(in the rows, 128 means zero)
Known rows, with every step that occurs:
mugal/lamoz/silok/zevo/dekol: [ 64 158  61  93 166 130 146 131  80 146 101 123  72 184  68 143 159 161
 117 168 129 114]
lamoz/silok/zevo/dekol: [107 155 104 110 141 124 128 138 104 134 117 145  79 184  92 119 163 187
 113 161 134 137]
lamoz/dekol/gapo: [ 98 153 119 205 114 118 109 147 179 140 113 176 129  65 107 123 147 103
 113 125 149 126]
koniva/silok: [187 140 167 142  84  92 127 116 114 133 131  75 153  87 132 148 127 113
 137  98 118 121]
mugal/lamoz/dekol/koniva/silok/zevo: [ 33 119  81  87 164 131 137 134 127 108 120 117 171 148 148 210 196 112
 121 143 143 104]
gapo/dekol/zevo: [200 100 125 110 149 108 127 128 154  94 131 145 112 117 118  91 146 145
 117  92 141 128]
dekol/gapo: [125 170 142 184  92 123 104 135 163 136 130 142 127  51  93 104 117 107
 146 110 159 156]
gapo/dekol/koniva/silok/zevo: [125  87 133  72 152  95  72 122 160  77 190 125 130 155 151 136 190 166
 158 129 141 160]
lamoz/silok/zevo/dekol/gapo: [ 55 170 107 144 131 144 105 143 145 156 122 164  87 152  87  93 173 182
 110 174 142 165]
gapo/dekol/lamoz/mugal: [194 111 140  85 179  98 114 108 108  99 180 174  89 130 129 120  76 125
 145  91  98 133]
mugal/lamoz/dekol/koniva/silok: [ 54 123  89 138 163 102 137 138 132 119 107 110 157 119 139 206 153  76
 130 129 142  95]
mugal/lamoz: [131 158  93 133 128 113 148 120 103 126 107 106 119  89  72 153 103  86
 159 107 145 108]
koniva/silok/zevo/dekol/lamoz: [152 152 174  56 106 156 119 127  68 141 133  77 145 167 147 138 130 209
 136 146  99 149]
zevo/silok/lamoz: [139 101 139 170  86 154 133 146 155 128 122  88 113 130 124 128  86 117
 161 154 143 133]
zevo/dekol/koniva/silok/lamoz: [ 86 110 144 131 115 137  89 137 121 146 148  83 132 166 171 106 118 155
 152 164 124 166]
silok/zevo/dekol: [147 162 121 106 134 154  98 148  91 136 143 127 107 145 104 107 158 185
 138 138 138 150]
koniva/dekol: [198 168 148 166  98  95 105 106  90 112 128  91 140 103 130 118 119  88
 140 104 112 112]
gapo/dekol/koniva/silok/lamoz/mugal: [118  47 132  99 183  97  86 102 151 108 214 146 132 159 196 104 134 101
 132 114 102 151]
silok/lamoz/dekol/gapo: [ 81 117 114 184  97 140 118 131 188 148  98 166 137 100 119  86 138 121
 110 158 133 123]
lamoz/dekol: [152 141 113 169 132 104 135 137 136 115  98 156 115 101 109 150 134 111
 118 119 133  97]
mugal/lamoz/silok: [ 99 152  77 140 137  87 170 115 117 130  76 119  90 124  61 161 107  90
 137 124 138  86]
silok/lamoz: [155 117 139 133  85 133 131 107 130 123 110 118 126 121 113  91  98 132
 150 126 127 125]

Rows:
[178 148 156  92 145 134 157 110  81 123 141 157 130 100 123 150  61 104
 138  74 106 126] => dekol/lamoz/mugal
[ 84 104 139 182  81 125 117 123 182 166 112 120 164 104 164 105 165 115
  95 155 114 117] => koniva/silok/lamoz/dekol/gapo
[120 141 107  99 123 109 161 110 131 106 106 150 112 152  87 146 158 157
 115 134 140 115] => lamoz/silok/zevo
[152 143 166  49 157 159 128 120  44 157 177 111 153 158 174 145 134 171
 106 119  82 144] => koniva/silok/zevo/dekol/lamoz/mugal
[ 83 102 138 124 164 145  90 130 106 159 189 119 145 159 200 107 119 117
 123 132 108 160] => zevo/dekol/koniva/silok/lamoz/mugal
[ 61 103 120 218  96 167 120 171 214 153 105 147 122 116 140 125 130 109
 122 185 152 131] => zevo/silok/lamoz/dekol/gapo
[139 152 152 109 108 101 175 114 114 112  69 138  97 148  83 152  66 149
 146 124 117 113] => dekol/lamoz/silok
[154 122 119 136 135 134 176 139 145 122  78 161 158 102 131 143 157 118
  78 100 146  86] => lamoz/dekol/zevo
[135  78 131 132 143 193 184 144 138 145 136 135 155 132 177 125 106  88
  92 115 133 116] => dekol/zevo/silok/lamoz/mugal
[199 118 149  89 131  94 106 116 128  87 131 136  85 136 100 108  72 160
 174 113 116 137] => gapo/dekol/lamoz
[136  96 134 156 136 161 143 139 138 137 161 136 120 127 153 134  86  76
 133 130 126 128] => zevo/silok/lamoz/mugal
[139  80 137 142  93 186 176 149 162 129  98  94 154 134 149 116 104 127
 123 147 154 119] => dekol/zevo/silok/lamoz
[ 89 176 127 145 117 171  75 152 138 154 153 146 117 110  99  82 167 176
 127 153 155 186] => silok/zevo/dekol/gapo
[154 109 132 121 137 135 148 101 111 139 155 158 138 112 146  99  97  96
 117 103 107 122] => silok/lamoz/mugal
[ 12 175  59 125 153 147 123 146 126 170 108 146  86 149  67 115 166 157
 113 179 144 143] => mugal/lamoz/silok/zevo/dekol/gapo
[ 43 135  63 142 178 120 134 147 139 106  99 155 122 116 103 193 131  79
 146 129 158 108] => mugal/lamoz/dekol/koniva
[166 125 160  86  94 122 128 110 108 118 146  90 169 115 131 150 179 151
 123 111 121 124] => koniva/silok/zevo
[163  44 125 128 133 149 132 145 194 107 134 116 109 161 153  86 119 149
 129 155 147 129] => gapo/dekol/zevo/silok/lamoz
[186  81 128 144 146 131 129 165 184  98 137 125 104 128 137 122 133 135
 131 124 158 130] => gapo/dekol/zevo/silok
[166 164 161 123  98  85 154  88  79 110  74 106 115 161 121 142  75 119
 133 132  89  99] => koniva/dekol/lamoz/silok
[143  63 138 117  98 139 180 113 145 142  82 106 194 142 187 118 169 133
  62 129 104  77] => koniva/silok/lamoz/dekol/zevo
[162 166 150 108 173 148 124 134  55 151 153 153 101 135 133 124  65 135
 132 105 101 145] => zevo/dekol/lamoz/mugal
[100 126 149  79 121 128 116 123 130  98 155 105 179 130 151 169 173 152
 151 117 145 153] => dekol/koniva/silok/zevo
[198 163 164 107 136 118 135  90  49 123 149 124 153 116 163 140  72  76
 122  81  70 114] => koniva/dekol/lamoz/mugal
[145 184 149 195  81 105  83 113 136 137 136 116 145  71 130  94 127  85
 135 116 124 147] => koniva/dekol/gapo
